What can hang from each mark:
R: H
S: U
U: K N W
W: L U
H: R Z
Z: K S X
L: W
X: R

Known rows, with every way that one mark hangs from another:
H{R Z{S{U{K W}} X}}: [2.09 -1.32 -6.81 0.35 -5.49 0.82 0.16 -1.07 -2.74 2.08 3.03 -0.07 -0.24 -4.04 0.85 0.72 3.97 2.34]
U{K W}: [-1.78 -1.92 -1.43 2.29 -1.16 -2.38 -0.01 -0.32 -3.30 4.21 0.97 -0.87 -1.82 -1.10 -0.17 -0.99 -0.79 0.14]
X{R{H{Z{K}}}}: [3.90 4.39 -6.23 0.44 -4.60 5.63 -1.81 0.03 0.38 -2.68 -1.89 -0.24 3.94 -2.18 1.15 0.51 2.22 1.82]
Z{K S{U{W}} X{R}}: [1.19 0.72 -5.25 -0.09 -4.76 1.90 -0.90 -1.23 -3.23 1.43 3.70 -1.12 2.36 -2.00 -0.18 1.24 1.83 1.86]
U{K N W{L}}: [-3.88 -2.43 -0.40 3.62 -2.80 -4.64 -0.85 0.02 -4.43 3.65 0.91 -0.68 -3.25 -0.60 0.28 -0.74 -0.57 -0.40]
W{L U}: [-2.58 -0.62 -0.34 1.99 0.40 -3.06 -1.38 -0.82 -0.30 -1.69 0.21 -0.30 -2.29 2.21 0.99 0.30 -0.11 -2.38]
L{W{U{K N}}}: [-2.82 -4.36 0.23 3.57 -1.83 -3.82 -1.85 -1.30 -1.27 1.99 2.28 -3.91 -4.84 -0.19 0.34 1.40 1.32 -3.37]
U{K N W}: [-2.05 -3.17 0.18 2.68 -2.35 -2.96 -0.31 0.15 -4.01 5.43 1.52 -1.59 -2.53 -2.02 -0.32 -0.28 0.09 -0.10]
U{N}: [-0.27 -1.29 1.66 0.42 -1.18 -0.53 -0.34 0.49 -0.67 1.16 0.60 -0.77 -0.85 -0.87 -0.24 0.72 0.81 -0.14]
Z{S{U{N}} X{R{H}}}: [2.71 1.21 -3.54 -1.04 -6.25 4.67 -0.34 0.95 -1.01 -1.32 3.50 -0.47 2.10 -3.78 0.10 4.38 4.42 1.71]
H{Z{K S X}}: [4.26 1.24 -5.63 -0.84 -4.49 2.73 -0.93 -0.64 0.72 -1.34 1.45 -0.70 2.83 -1.90 0.86 0.26 3.70 1.29]
Z{S{U} X{R}}: [2.35 0.51 -3.47 -1.91 -3.83 3.10 0.58 -0.21 -0.19 -1.44 3.46 -0.10 1.59 -2.27 -0.02 2.73 2.97 1.26]
Z{X}: [1.33 1.09 -1.82 -0.45 -1.43 1.55 -0.59 0.26 -0.56 -1.07 0.79 0.77 0.73 0.14 -0.67 -0.25 2.19 0.11]
S{U{K W}}: [-3.06 -3.97 -1.64 1.36 -1.56 -3.38 0.58 -0.97 -3.94 5.25 2.15 -2.11 -2.50 -2.94 0.11 -0.44 -0.95 0.97]
R{H{Z{S X}}}: [4.81 3.05 -5.66 -0.46 -4.54 4.87 -0.40 0.71 1.30 -3.10 1.09 1.80 3.03 -2.21 1.26 1.92 4.56 1.28]
Z{K X{R}}: [2.75 3.07 -4.64 -0.58 -3.77 3.92 -1.88 -0.25 -1.16 -1.73 0.29 -0.55 2.94 -0.37 -0.73 -0.24 2.34 0.72]
R{H{Z{K X}}}: [3.97 3.65 -7.03 0.03 -4.97 4.82 -2.21 0.17 -0.36 -2.37 -0.77 -0.02 3.53 -1.99 0.65 -0.44 3.78 1.64]
X{R{H{Z{K S{U{W}}}}}}: [2.39 1.97 -6.81 1.04 -5.55 3.67 -0.86 -0.98 -1.72 0.45 1.45 -0.76 3.29 -3.91 1.76 1.93 1.72 2.79]
S{U{K N}}: [-1.97 -5.17 0.21 0.01 -2.97 -2.65 0.58 -0.16 -2.24 4.29 2.19 -4.03 -2.92 -4.39 0.12 1.13 0.77 0.71]
H{R Z{K S X}}: [5.25 2.85 -6.96 -1.03 -5.12 4.15 -1.46 -0.62 0.71 -2.58 0.92 0.05 3.33 -1.55 0.84 0.33 4.69 1.86]

Rows:
[3.64 2.04 -6.68 -0.85 -5.81 4.79 -0.58 -0.63 0.90 -1.82 0.95 -1.82 3.69 -4.54 2.01 2.65 2.59 2.85] => X{R{H{Z{K S{U}}}}}
[5.49 3.02 -6.74 -0.93 -5.56 5.04 -1.16 -0.44 0.80 -2.76 1.04 0.00 3.87 -2.06 0.86 1.00 4.18 1.43] => H{Z{K S X{R}}}
[2.98 1.00 -7.09 0.12 -5.74 2.95 -0.89 -1.53 -2.38 0.63 2.79 -0.31 2.84 -3.10 0.71 0.96 3.11 2.50] => H{Z{K S{U{W}} X{R}}}
[-5.02 -4.40 -0.66 2.66 -3.11 -5.53 -0.12 -0.69 -5.07 4.75 2.17 -2.09 -3.83 -2.29 0.56 -0.22 -0.80 0.57] => S{U{K N W{L}}}
[3.92 1.86 -5.06 -0.46 -3.74 2.66 -0.93 -0.93 1.42 -1.66 0.03 -0.85 2.48 -1.70 1.66 0.61 2.65 1.80] => H{R Z{K S}}
[3.08 2.21 -4.78 -0.06 -2.85 2.62 -1.54 -0.86 0.26 -1.51 -1.62 -0.55 2.01 -1.21 1.00 -1.15 2.11 1.74] => H{R Z{K}}
[2.92 -2.13 -5.43 -0.37 -7.58 2.19 0.18 0.63 -0.82 1.14 3.25 -2.12 0.17 -6.61 1.26 3.15 5.37 2.04] => R{H{Z{S{U{K N}} X}}}
[-2.59 -3.16 -1.30 3.22 -0.51 -3.29 -1.61 -1.79 -0.51 0.80 1.81 -3.16 -4.12 0.65 0.65 0.69 0.53 -3.16] => L{W{U{K}}}
[-3.57 -1.02 -2.02 3.15 -1.64 -4.03 -0.62 -0.43 -3.58 2.37 0.41 -0.04 -2.43 0.29 0.65 -1.37 -1.37 -0.23] => U{K W{L}}
[2.17 -1.02 -4.00 -0.39 -5.82 1.98 -0.75 -0.44 0.05 0.73 1.81 -3.15 1.76 -5.35 1.81 2.71 2.90 2.45] => R{H{Z{K S{U{N}}}}}
[3.65 2.18 -5.32 0.08 -4.35 3.33 -1.09 -0.21 1.35 -1.59 -0.01 -1.22 3.26 -2.85 1.96 1.43 2.23 1.69] => R{H{Z{K S}}}
[2.60 -0.59 -3.90 0.48 -5.60 2.37 0.10 -0.53 -2.51 1.36 3.63 0.99 0.99 -3.61 0.47 2.39 4.25 1.76] => H{Z{S{U{N W}} X{R}}}
[3.75 2.66 -4.94 -1.14 -4.73 3.98 -1.25 -0.10 -0.09 -1.98 2.04 -0.77 3.53 -1.02 -0.06 1.44 2.85 0.82] => Z{K S X{R}}
[3.01 -0.91 -7.04 -0.87 -6.45 2.65 0.35 0.13 -0.22 -0.15 2.76 -1.48 0.82 -5.70 1.49 2.39 4.50 2.14] => R{H{Z{S{U{K}} X}}}
[2.67 -0.34 -3.69 -1.42 -2.88 1.77 0.82 -0.97 1.25 -1.05 1.45 -0.08 0.63 -3.02 1.77 1.84 2.81 2.25] => H{R Z{S{U}}}
[-3.43 -0.46 0.76 3.20 -1.40 -3.29 -0.96 -0.06 -3.60 1.77 0.60 1.09 -1.73 1.28 0.22 -0.49 -0.75 -0.40] => U{N W{L}}
[4.33 3.09 -4.77 -0.46 -3.53 4.92 -0.59 0.19 0.27 -3.15 -0.30 2.32 2.38 -0.96 0.20 0.19 3.98 0.82] => H{Z{X{R}}}
[4.45 0.95 -6.90 -1.76 -6.05 4.05 -0.55 -1.16 0.16 -1.59 2.29 -1.38 3.22 -3.77 1.03 1.58 3.99 2.34] => H{Z{K S{U} X{R}}}
[-3.33 -3.79 0.10 2.76 -2.24 -4.99 -1.35 -0.42 -1.90 1.44 1.24 -2.97 -4.33 -0.40 0.90 0.72 0.88 -2.55] => W{L U{K N}}
[4.31 3.29 -6.58 -0.53 -4.32 4.15 -1.99 -0.54 -0.41 -2.44 -0.81 0.27 2.86 -0.99 0.27 -1.35 4.16 1.85] => H{R Z{K X}}
[0.60 -3.13 -3.58 -1.28 -4.13 -0.43 0.80 -0.36 -1.05 1.76 3.97 -2.65 -0.89 -3.97 0.22 1.73 2.51 1.03] => Z{S{U{K}} X}
